Each row was made from one path, in order. Every step used is in the known rows, and no mark comes twice. Write each row's path.
Known rows:
pagoz-lenuk-furef-mifu-selunu: [ 13  15  -6   8  13   5 -14 -20   0  -7  11  14  -5   7 -12   8   8  13
 -18  -6   6  -1  25 -13   6]
daku-lenuk-furef-mifu: [ -9  16  -8  11  12  -6 -20  -5  13 -16   7   6  -8   3  -9   3  12  10
 -24 -19  -1  -4 -11 -13   5]
pagoz-mifu-furef-lenuk: [ 11   1  12   2   0  -9   6  -5   1 -39  -9   8   6  -3  11  -6   6  -6
 -12   2  10  11  53   1   8]
furef-mifu-pagoz-lenuk-zonor: [ -9   1 -16  11  10  11   4 -10 -12 -22  14  -8  -6  -3  -6   3 -16   5
  -7   0   3 -14 -27 -11  -4]
selunu-mifu-furef-lenuk: [  0  12   1   6   4   0   4  -9  31  17  -2  10  13  -1   7  -3   1 -10
  -6   9   9  19   7  -2  15]
selunu-lenuk-daku-mifu: [ -1  -8   5  -2 -11  -7   1  20  23  32 -13  -8   3   9   0  -2   5   3
  27 -12 -12 -12  13  -2 -15]
mifu-pagoz-lenuk-daku: [ -3  -8   2  -3  10   0   5   9  -5  29 -21  -3  -2 -11  -2  -5   2   6
  10  14  -6  -6 -25  -6  -7]
daku-lenuk: [-12  -1   2  -3  -2 -11 -13   7   7  -7 -16   1  -9  -3  -1  -2   9  -1
   0  -6  -4  -1 -22   2  -1]
selunu-mifu-furef-lenuk-pagoz: [ -4   9   0  13   9  10  -1  -9  21  38  -1   9  15  -2   4  -1   4 -14
  10   9   5  24  14  -6   9]
pagoz-mifu-selunu: [  9   3   8  -9 -14  -3  -4   2  -6 -37  -5   5  -2   8   5  -3   1  13
  -7  -5   7   4  29  16  -6]
pagoz-lenuk-zonor: [-13 -10  -2   5   5   1   3  -8  -3 -17  -7   0  -8  -7  -8   5   1  -9
  19   1  -7  -1  -9  -7  -8]
mifu-selunu-lenuk-furef: [ 31  14   7   1 -11   0  -3   4   8  12  12   1  -1  11  -1   9   4   2
 -16  -8   8   0  43  -2   7]
pagoz-mifu-furef: [  4   6   8   1 -10  -8   8   2  -2 -48   2   5   2   1   5  -7   6   0
 -27 -14   4  10  13   4  11]
selunu-mifu-pagoz: [ -6   9  -6   2  -7   4   7   9  12  21   9  -3   2  -2   4  -6 -15   5
 -12   8   1   2 -64   9  12]
daku-mifu-furef-lenuk-selunu: [ -4  -6   1 -11   5  -4   8 -11  -8 -16  23  -2  10   3   1   4   5 -19
 -16  -9   2   1  35   1   7]
lenuk-zonor: [-11  -2   0   3  -2   3  -2   3   0 -17   0 -10  -1  -3  -5   2   2   1
   8  -7  -5   7 -32   0 -16]
furef-lenuk-daku-mifu-selunu: [  8  -7  14 -14   2  -4 -12   3  21  27 -19   3  13   9   2   0  12   6
  30   6   1   1  49   1 -30]
mifu-pagoz-lenuk: [  7  -5  -1  -1   1  -2   6   2 -13   2  -3  -1  -9 -11  -1  -3 -10  -3
  -4  12  -1  -6 -35  -2  11]
mifu-furef-lenuk-daku: [  3   3  10  -2  14  -3  -2   1  13  21 -22   0  15  -7   4  -5  19  -1
   5  10   1  21  21 -10 -11]
mifu-selunu-lenuk-daku: [ 12   5   6  -9 -10   2  -6  12  10  37 -20  -7   5   9   4   0   8  13
  15   2   2   1  36   3 -17]
furef-lenuk: [  8  -4   6   2   5  -3  -9  -1   4  11 -16   3   3  -8   5  -3   6  -1
  17  15  -1  11 -15   1  -4]
furef-mifu: [ -5  10 -12   8   3   5 -15  -3  -3  -3  -7  -3   1   2  -3  -7   3  21
  -7  -7  -3   5 -52  -2  -3]

Which path is each row?
[ -9 -10 -11  -9   8   4  11  -3 -39  -4  16  -7  -7 -10  -2   3 -10  -7
  -9  11  -3 -13 -24   5  14] -> mifu-pagoz-lenuk-selunu
[-26  14 -15  -6   2   6  11  -8  -2  -3  25  -1  10   3  -2   0   0  -7
 -28  -8   3   9 -13   8  22] -> lenuk-selunu-mifu-furef
[16  8  4 10 -6 -3  0  9  9 13  5  0 -4  3 -2  5  5 -3 -7 -9 -4 -1  2 -6
 14] -> selunu-lenuk-furef
[-15  -5  -1   5   1  -2 -17   6  -2  14 -16   1  -8  -3  -4   1  11  -5
  16  -7  -8   7 -17  -4  -9] -> daku-lenuk-pagoz
[-11 -16  -8 -11   1  -2  14  -1 -28 -11  25  -6  -6  -1  -4   4 -14 -13
  -8  -2  -7 -24 -15   4  10] -> daku-mifu-pagoz-lenuk-selunu
[-18  -1 -13  -5  10   7  12  -3  -9  22  20  -4   9  -4   9   0 -16  -8
  -3  22   5  -6 -18  14  12] -> furef-lenuk-selunu-mifu-pagoz
[ 12   1   9 -13 -17  -4  -8   2   8  -6   5   2   2  12  -3   1   1   6
  -2 -13   1   1   1   8 -12] -> daku-mifu-selunu
[-10  -9   2   8  -7   3  -3   7 -14 -11 -14   4  -2  -1   2  -4   6   7
  16  -8  -8   6  -2   5  -5] -> lenuk-pagoz-mifu
[ -4  -6   6  -9  -5  -6   3  19   7  21  -2 -11   6   2  -2  -6  -3   9
   5  -6  -9  -7 -38   1 -20] -> lenuk-daku-mifu-pagoz
[  8  -1   5  -1 -23   2  10   5   0 -42   9  -5  -4  15   7   7  -8   0
   6 -11  12 -10  79  10 -11] -> pagoz-mifu-selunu-lenuk-zonor
[ -2  -9   4   5   7   2  -2  -5   4  -7  -7  -4   3  -6   2   3   2  -8
  22   9  -1   8   2  -3 -18] -> furef-lenuk-zonor
[  3   5 -13   8   8   4  -3  -7 -13  -2   2  -1  -6  -4  -2  -4 -12  11
 -14   7   2 -10 -39  -7  10] -> furef-mifu-pagoz-lenuk
[ 14  -8  11   0  -1   5  -8  -4  -9  -3 -14  10   3   4  10   1   5   3
  25  10   9  10  71   7 -13] -> furef-lenuk-pagoz-mifu-selunu
[ 23   7   4  -5 -19   2  -4   6   3  13  -4  -3  -1   9   6   3  -3   5
  -2  -1   8   1  28   8  -1] -> mifu-selunu-lenuk
[-17   0  -9   9   2   7  17  -4  10   0  15  -2  -5  -4  -3   3 -19 -11
  12   7   1 -10 -26  -2   6] -> selunu-mifu-pagoz-lenuk-zonor
[-18 -12 -11  -7  10   1   2  -9 -27  -6   2   1  -8  -8  -6   4   5  -5
   7   4  -9  -7 -13   2  11] -> pagoz-lenuk-selunu
[  6 -11   3  -2  -5  -6   8   3  -1  -4   7   2  -8  -2  -4  -1 -14  -9
  -2   0  -5 -16 -28  -2   4] -> daku-mifu-pagoz-lenuk
[ 15   2   3   7   8  -2   7   0  -7   0  12   5  -8 -10  -7   4  -2  -6
 -17   3  -2  -6 -19 -12  17] -> mifu-pagoz-lenuk-furef
